Every row comes from one small tree of marks. The marks that hang from a mark follow it in brackets, in alphabetical order. Every link used is in the known rows. Which tree was each row made from?
Known rows:
tadez(lavi): -14   7  -2  -2  -7   4  -8   5  -4  -2  -6   4  -6   0  -7   8  -1  -7  10   2  -2   8  -7   1  -3  -6  -9   7  -5  -5  -9   1   0   0  -5   4  -1   7  -1  11  -4  18   7  15  -8  -4  -7   5  -3   8  -3   8   0   1 -18   1  -4 -12
mebu(tadez(bova limapu rona timunes)):  14  13  11 -18  -3   6  -5   0  -3  -4  -3  11  -7 -14   2  -3 -18  -3  32  -2  15  11   5  -4  -1  -9   3  -3  15   7 -14  12  14   1  -6   5   5   2   7 -19  -4 -10   1  -9  -9  -6   3  -9   0   0   0  19   4 -17 -21 -18  -6 -12
limapu(tadez(bova lavi(kepo) rona)): -19  15   2   2  -8   4 -13   2  -7   1  -3  15 -10 -14  -5  11 -11  -9  16  15   5  16  -3   3  -4   2  -2   4   1   4 -12  -5  14   3  -4   9   3   7   3   4  -3  15  -9  -5  -5 -10  -8  -5  12  12   3   8  -1 -17 -14  -9   4 -16
timunes(fitalu tadez(limapu)):   9   6   8 -10  11  11 -13 -11   4  -6  18   0 -12   0   1  21 -12   6  -2  12  -1   4   3 -10  -3 -14   2  11  18   6 -21  -6  -7   2  -6   1  -7   0  -5  -2  -8   7   0   3 -13 -14   3  -3   4  -9  -7  11 -10   2  -3  -9   0   0
mebu(tadez):  -2   5   2  -5  -2   9  -8   1   8 -10   7  12  -3  -3   3   0  -8  -2  11 -16  -3   8  10  -2  -6   4  -7  -5  -1  -2  -7   6   9   7  -6   3   1   9  -6  -1  -8  10   6   5  -3   0  -9   7  -4  -1  -4   9   0 -15 -19  -1  -4  -1
bova(tadez(lavi rona)): -16  11   5 -12 -12  -3  -1   6 -13  -2  -5  13  -2  -1  -1  -1  -7  -2   8  -3   2  10  -2  -6  -2   8   1  11   2   1  -6   3   8   7  -1   4   9  -1  13  -3   6  11   3  -2   0 -14  -4   4   0   4  -8  18  -3  -7 -14  -5  -2  -8
bova(tadez(lavi rona timunes(fitalu))):  -6  13  10 -11 -15  -7   2   4 -11  -3  -8  15  -1   4   2   4 -17  -4  12  -2   8   8  -4  -3  -1   4   3   7   6  -4 -12   3   9   6  -4   0  11   5  17  -3  10   2   6   0  -5 -22   1  -1  -3  -5  -8  23   1  -9 -17 -11  -4  -9
timunes(fitalu tadez(bova lavi)):  -1  14   4  -6   0  10 -12 -11  -3  -2   9   2 -20   3  -9  24 -20   2   2  23   0   9   3  -7   4 -12  -5   7  15   8 -19 -13  -5   3 -10   3  -3  11  -4   2  -2  16   8   6 -13 -19   1   2   6  -1  -5  16 -13   3 -16  -3  -5  -9
mebu(tadez(bova lavi timunes)):   2  12   4  -8  -8   7  -8   3  -2  -8 -13  11  -8  -2  -4   3 -23  -6  24  -1   9  13   7   2   2  -4  -7  -7   1  -6 -14   9  10   2 -11   2   5  10   1  -6   1   7  10   8  -9  -5  -1   1  -3   5   0  23   1  -9 -31  -5 -11 -15
tadez(lavi(kepo)): -14   6  -1  -2  -9   2 -13   0  -9  -6  -2   7  -7   2  -5  13   0 -10  15   7   2  15  -8  -1  -9  -2  -8   8 -10  -9 -10  -1  -4   1  -5   2  -8   5   1  16  -4  18   8  11  -4  -2  -8   1   1  11   0   6   1   2 -10   2   3 -12
tadez(lavi limapu):  -6   9  -2 -10   1   4 -16   6 -10  -2  -9  -2  -6  -4  -6  12  -2  -8  16   7   0   9  -9  -1  -4 -16  -6  12   3  -3 -18  11  -3  -5  -2   4   1  -6   2  -1  -7  12   0  16 -10   4   4  -1   4  10   0  13  -1   4 -13  -8  -4 -12
limapu(tadez(bova lavi rona timunes)):  -7  17   4   3  -7   5  -7   4  -4   2 -12  14  -5 -13  -6   8 -19 -10  19  11   8   9  -1   9   3  -2   0   0   0   0 -16   0  17   0  -6   6  10   7   7  -2   2   9  -8  -5 -12 -15  -3  -6   6   8   2  16   5 -15 -22 -14  -1 -21
kepo(lavi(fitalu tadez(timunes))): -14  13   3  -6  -5  11   2   3  -3  -3   3  17   5  -5  11  -6 -14   4  12  -1   8   6   0  14   5   0   1  -4 -21 -12  -9  -8  -3 -13 -21   1   2   2   4   0   9   9   1   8 -11 -18 -11   2  -9   8  -2   6  -1  -5  -7  10  -3 -15
mebu(tadez(limapu timunes(fitalu))):  11   9   8 -12   2   5 -11  -1   6 -11   4   9  -3  -1   7   6 -18  -5  17 -12   5   8   6   1  -6  -8  -2  -2  10  -5 -19  12   6   3  -7  -2   3   2   0  -9  -6  -3   4   8 -11  -3   2  -3  -3  -8  -2  17   3 -12 -18 -15  -5  -2
limapu(tadez(bova lavi(fitalu) timunes)):  -9  19   1   7  -7   8 -13   5  -6  -5 -15  15  -4  -9 -10  10 -25  -9   9   7   9  11   4  11   6  -1  -2  -4  -1 -11 -14   3  17  -6 -11   6  14   2  -2  -1   5  11 -10  10 -11 -13  -1  -2   5  15   4  18   0 -10 -17  -5  -2 -19
tadez(limapu rona):   4   6   8 -17   2   6  -4   2  -5   4   7   2  -5 -18   4  -3   5  -3  19   1   6   4 -11  -5  -6 -14   6  11  15  14 -10   5   9  -1   3   7  -4  -5  10 -10 -11  -5  -7 -10  -9  -4  -2 -10   1   0  -4   2   4 -11  -3 -18   2 -10
limapu(tadez(lavi)): -19   9  -1  11   0   8 -15   6   3  -4  -6  11  -3  -7  -6  12  -8  -8   2  -1  -7   9   3   8  -5   6  -7   3  -7  -7 -13   1  10   3  -4   5   6   5  -6  10  -4  22  -8  13  -8  -5  -9   3   6   8   1   8   0 -11 -15  -3   0  -9
kepo(lavi): -13   6   7   5  -3  12   0   3   5  -1   8   5   2  -3   3  -4  -1   1   6  -1  -2   4  -2  15   0  -3  -6   9 -21  -3  -5  -9   3   0 -13   0  -8   7   1  -1  -1  13   6   3  -9  -7  -9   4  -6  -3  -6  -2  -2 -10 -10   3   0  -8
bova(tadez(limapu)):  -6   7  10  -9  -3   4  -9   6  -9  -8  -1   9   2   2   0   1 -10   4   3  -8   3   6   5  -6  -5   4   6  13   4  -8  -6  10   7   1  -2   2   9 -13   8 -13   3   6  -2   3  -1  -9   7  -3   3   5  -4  19  -6  -4  -4  -4  -2  -3
mebu(tadez(lavi rona)):  -6  11  -1 -11  -9   3  -5   3   2  -4   0  13  -8 -10   1   1  -5  -8  20  -8   0  13   0  -3  -5   0 -10  -1   3   8 -12   5  10   9  -4   6   2  12  -1   2  -8  10   6   3  -5  -2 -13   8  -3  -1  -5  11   2 -14 -26 -12  -6  -6
tadez(lavi limapu rona):  -5  12   0 -16  -3   0  -7   5 -13   4  -6   1  -8 -15  -2   4   3  -9  24   8   5  10 -18  -5  -4 -18  -2  14  11  13 -18   9   4  -1   1   7   0  -1  11  -3  -9   5  -5   2 -10   0  -1  -6   5   4  -2  10   3  -4 -14 -19  -1 -15
mebu(tadez(rona)):  -1   6   4 -11  -6   7  -3   1   8  -5   8  14  -5 -11   5  -5  -3  -3  17 -14   0   8   3  -4  -6   3  -6  -3   7   9  -6   4  14   9  -3   6   1  11  -1  -2  -9   4   4  -4  -4  -3 -14   4  -3  -5  -7   5   3 -20 -18  -9  -2  -3
bova(tadez): -11   5   9  -4  -8   5  -4   4  -5  -7   2  13   3   6   0  -3  -8   4  -1 -11   0   5   6  -3  -4  12   4   8  -2  -9   0   2   8   3  -3   1   8  -4   6  -6   6  11   3   1   0 -16   0   2  -1   5  -7  15  -5  -6  -5   4  -4  -2
kepo(lavi(fitalu tadez(bova limapu))): -16  18   3 -11  -2  14  -2   3  -6  -1   2  11  -2 -10   7  -5 -14   3  12   8   9   9  -1  12   5  -7   0   0 -11  -3  -9  -7  -4 -13 -20   5   5  -3   2 -11   7  12  -5   7  -9 -13  -5  -1  -2  15   1   6  -8  -6  -6   8  -4 -16
limapu(tadez(bova lavi timunes(fitalu))): -11  16   5   8  -3   6 -12   3  -1  -3 -11  12  -8  -4  -6  17 -26 -10   9  10   4  10   2  11   1  -2  -4  -1   3 -10 -17  -2  14  -1  -9   3  10   9   0   2   3  13  -4  10 -14 -15   1  -4   5   6   3  17   0 -13 -22 -10  -5 -15
timunes(fitalu tadez(bova limapu rona)):  10  13  10 -17   6  10  -8 -13  -3   1  18   0 -19  -9  -2  15 -14   4   9  23   6   5  -2 -14   1 -19   5  10  28  21 -18 -10   0   2  -6   5  -5   2   3 -13  -6   0  -3 -13 -14 -20   4  -8  10  -7  -6  11 -10  -4  -8 -16   0  -7

Which tree is each row?
  0  14  -1  -7  -5  13 -14 -10 -13  -6   3   8 -14  -3 -13  16 -15   3   9  22  10  15   3 -11   4  -7  -1   7   1   4 -14  -5  -4  -2 -11   4  -4  -2  -5   1   0  16   1   0  -3 -14  -2   1   5  19  -1  17 -11  10  -8   6   3 -14
timunes(tadez(bova lavi(fitalu kepo)))
  5  11  15  -3  -5   9   0  -3  -2   0   2   7  -9   2  -1   9 -24  -4  16  10  16   4  -3   3   3 -13   3  -5   9  -8  -8  -7  11  -8 -10   1   1   9   9  -8   4  -6  10   1 -16 -22   6 -11  -4  -1  -2  13   3  -9 -17  -7  -8 -16
tadez(bova timunes(fitalu))
  0   8  15 -10 -13  -1   4   4  -7  -3  -3  16   5   0   3  -9 -12   3  13  -9   9   5   0  -4  -1   9  10   6   2  -6  -4   5  13   4  -2   0   9  -2  18  -9   9  -3   2 -11  -4 -23   1  -5  -4  -2  -8  18   3 -11 -10  -7  -2  -8
bova(tadez(rona timunes))
 -3  11   9 -10  -7  -2 -10   8 -15  -7 -16  10   4   6  -2   4 -19  -2  14  -3   7  10   1  -2  -1  -1   5  12  -1 -14 -17  16   2  -1  -6  -2  13 -11  13 -11  10   6   3   8  -4 -12  11  -3   0   7  -2  31  -2   2 -12  -8  -6 -11
bova(tadez(lavi limapu timunes))
 -8   5   8 -16  -6   5   3   1  -3   2  -3  21   1  -6  17  -7  -7   2  23  -4   9   5  -6  -9  -4  -1   9  -8   0  -7  -8  -3  -5  -6  -7   5   4   6  16   4   5   3   4  -8 -12 -24  -8  -6  -3   9  -3  11   6  -5 -12   3  -6 -17
lavi(tadez(rona timunes))
  8   8  13  -8  -8   0   8  -3   2   2   6  10  -3  -6   9   1  -9  -7  18  -2  12   1 -11   2  -3  -9   4  -1  11   3 -10  -6  11   0  -3   1  -3  11  14   2  -3 -12   6 -10 -15 -23  -6  -9  -8 -14  -9   4  11 -14 -15 -20   0 -11
tadez(rona timunes(fitalu))
  6  10   4  -9  -1   2 -12   6 -13  -3 -18   2   0  -2  -3  10 -13  -8  26   5   9   9 -10   3  -1 -20  -1   9   0 -12 -24  17  -3  -7  -5  -2   2  -7  10  -2  -1   2   3  14 -14  -4  10  -7  -1   7   1  23   6   6 -16 -11  -5 -18
tadez(lavi limapu timunes)
-10  12   6 -17  -8  -2  -7   7 -17  -1  -8   9  -2  -4  -1   1  -8  -2  12   0   4  10  -4  -7  -3   0   3  15   7   4 -13  11   6   3  -1   4  11  -8  14 -11   4   8  -3   0  -1 -10   3  -2   4   5  -4  21  -5  -5 -10 -12  -3 -10
bova(tadez(lavi limapu rona))
 -6  13  -5  -8  -8   6 -10   4   2 -12  -1  13  -7  -7  -2   4 -11  -8  11 -11   0  13   6   1  -2   2 -12  -5   0  -2 -11   9   8   3  -9   5   6   7 -10   4  -6  14   4  18  -4   0 -12  10  -6   6  -2  12  -1  -8 -22  -1  -5  -5
mebu(tadez(lavi(fitalu)))
-19  17  -2   4  -7  10 -19   2  -8  -7  -6  14  -9  -9  -9  15 -18 -10   5  11   5  16   3   8   0   3  -5   1  -3  -6 -12  -3  12  -3  -8   8   8   1  -5   4   0  19 -12   9  -5  -8  -7   0   8  20   7  10  -4 -10  -9   0   4 -15
limapu(tadez(bova lavi(fitalu kepo)))
-13  13  -3 -20  -1  12  -8   2 -10  -6   2  17  -1 -12   9   0 -11   1   7  -2   8   8  -3  -6  -2  -5   6  -8   7  -8  -8   2  -5 -18 -11   9  13 -11   1  -3   2   7 -11  15  -8 -14  -6  -4  -1  22   3   8  -3   0   3   9  -3 -12
lavi(fitalu tadez(limapu))
-13  21  -2 -14 -18   4  -4  -3 -22   2  -2  12 -17 -15  -8   7 -10 -12  27  23  21  18 -15  -3   1  -9  -4   2   8  12  -6  -7  12  -6  -7  12   0   5   8   0  -1   2  -3  -3  -1 -13 -10  -5   3  19   2   7   0  -6 -12  -7   5 -24
tadez(bova lavi(fitalu kepo) rona)
 -1  12   6 -10 -12  -4   4  -1  -6   4  -5   9  -7  -4   4   8 -11 -14  24   6  11   6 -17   3   1 -13  -4   2   7   2 -17  -2   7   2  -5   1   0  13  14  10  -1  -3   9   1 -15 -18  -7  -5  -7  -9  -7  12  10  -7 -24 -19  -2 -17
tadez(lavi rona timunes(fitalu))
-21  11   2  -6  -5  12   2   4  -2  -3   6  14   2  -8  10  -7  -9   3   6   0   4   7  -1  13   4   0  -2  -3 -18  -7  -7 -10  -3 -10 -19   4   3   3   1   0   7  14  -2   9  -8 -15 -13   6  -7  10  -2   1  -4  -7  -5  12  -2 -12
kepo(lavi(fitalu tadez))
-10   3   9 -11  -2   6  -1  -1   1  -3   2  19  -1   3  16   3 -15   1  12  -4   5   4  -1  -4  -4  -1   6 -10   1 -16 -10  -6 -10  -8 -11   1   5   7   7   7   6   7   8   6 -14 -23  -6  -5  -5   7  -1  12   3  -3 -11   6 -10 -12
lavi(tadez(timunes(fitalu)))
-16  14   4 -12 -18  -2  -4   2 -18  -6  -2  17  -2  -3  -1   1  -8  -5   9   0  10  14  -4  -6  -3  11   1  10   0   0  -6   2   8   3  -4   4   9  -5  11  -1   6   9  -1   0   4 -15  -7   2   0  10  -5  15  -3  -6  -5  -3   5  -9
bova(tadez(lavi(fitalu kepo) rona))
  6  10   8  -6  -5  10  -6   1   3  -9  -2  13  -6  -3   0  -2 -22  -2  21  -7   9  10  10   1   0  -1  -3  -9   4  -6  -8   7  12   2 -10   2   4   8   0  -9  -1   0   8   2  -8  -8  -1  -1  -4   1  -1  18   3 -14 -24  -4  -9 -11
mebu(tadez(bova timunes))
  8  15  16 -12  -9   4   8  -5  -6   5   2   9 -11  -8   3   1 -19  -5  26  13  20   3  -9   1   3 -15   6  -3  19   8  -8  -9  17  -3  -8   5   0  13  17 -11   1 -13   6 -14 -16 -26  -1 -14  -4  -7  -5  10   8 -16 -19 -18  -3 -18
tadez(bova rona timunes(fitalu))
-10  13   5 -10  -3  11   0   3  -5  -3   0  12   5  -8  12  -5 -14   4  14   0  10   8  -1  14   4  -7   3  -2 -16 -10 -15  -2  -6 -14 -20   0   5  -4   5  -6   8   7  -3   9 -12 -15  -6  -1  -7  10  -1   8  -2  -3  -5   6  -2 -14
kepo(lavi(fitalu tadez(limapu timunes)))
 -1  15   5  -4 -11   5  -4   3 -13   0 -19   7  -8   2 -10   8 -22  -8  26  15  15  10  -6   3   7 -14  -2   0  -1 -12 -12   3   6  -7 -11   2   3   6   9  -3   6   5  12   6 -13 -13   5  -6  -2  13   1  24   5   1 -25  -3 -10 -26
tadez(bova lavi timunes)
 -1  13   9 -17 -10  -4  -4   7 -17  -2 -14  12   3  -2   0   0 -14  -4  20  -1  11  10  -5  -6  -1  -2   7  14   5  -4 -16  15   6   2  -3   0  12  -9  19 -11   8   0  -1  -2  -4 -15   9  -7   0   4  -5  28  -1  -3 -13 -14  -3 -12
bova(tadez(lavi limapu rona timunes))
  5  14   7 -12  -6   3 -16  -1 -24  -3 -18   3  -9  -2  -8  15 -22 -10  36  23  22  18  -8  -1   0 -22   3   8   2 -11 -23  11  -4 -10 -10   0  -1  -8  13 -10   2  -2   4   4  -9  -6  15 -16   5  19   9  27   1   7 -14 -11  -2 -26
tadez(bova lavi(kepo) limapu timunes)
-11  12   6 -17 -11  -4 -10   4 -18  -4  -5  11  -3  -3   0   3  -7  -4  17   3   7  15  -4  -8  -8   3   6  17   3   1 -14  10   2   4   0   2   5  -8  15  -7   2   7  -1  -3   2 -10   3  -5   5   8  -2  21  -5  -4  -5 -10   2  -8
bova(tadez(lavi(kepo) limapu rona))
 -6   9  11 -15  -4   2  -4   6 -12  -2   2  10   1  -6   3  -5  -6   2   9  -6   5   7   0  -7  -5   2   9  14  10   5  -7   8   9   4   1   5   9 -10  13 -18   2   0  -4  -8  -1 -13   4  -5   2   1  -7  17  -4 -10  -3 -11   0  -6
bova(tadez(limapu rona))
  3  10   3 -12 -11   1  -3   3   2  -5  -8  16  -4  -7   2  -1 -11  -8  27  -9   6  12  -1  -1  -2  -2  -5  -6   2   1 -15  10  10   8  -6   3   3  11   4   3  -3   3   8   1  -8  -7  -9   3  -6  -3  -4  17   7 -14 -28 -13  -6 -10
mebu(tadez(lavi rona timunes))
 10  11   8 -15   3  14  -9  -8  -8   2   7   3 -13 -12  -7   5  -9  10  16  19   9   6   0 -16   3 -15   8  11  15  18 -14   0   1  -1  -3   7  -4  -6   5 -15  -5   2  -5 -19  -8 -14   4  -7   9   9  -5  14  -8   1  -6  -8   1 -13
timunes(tadez(bova limapu rona))
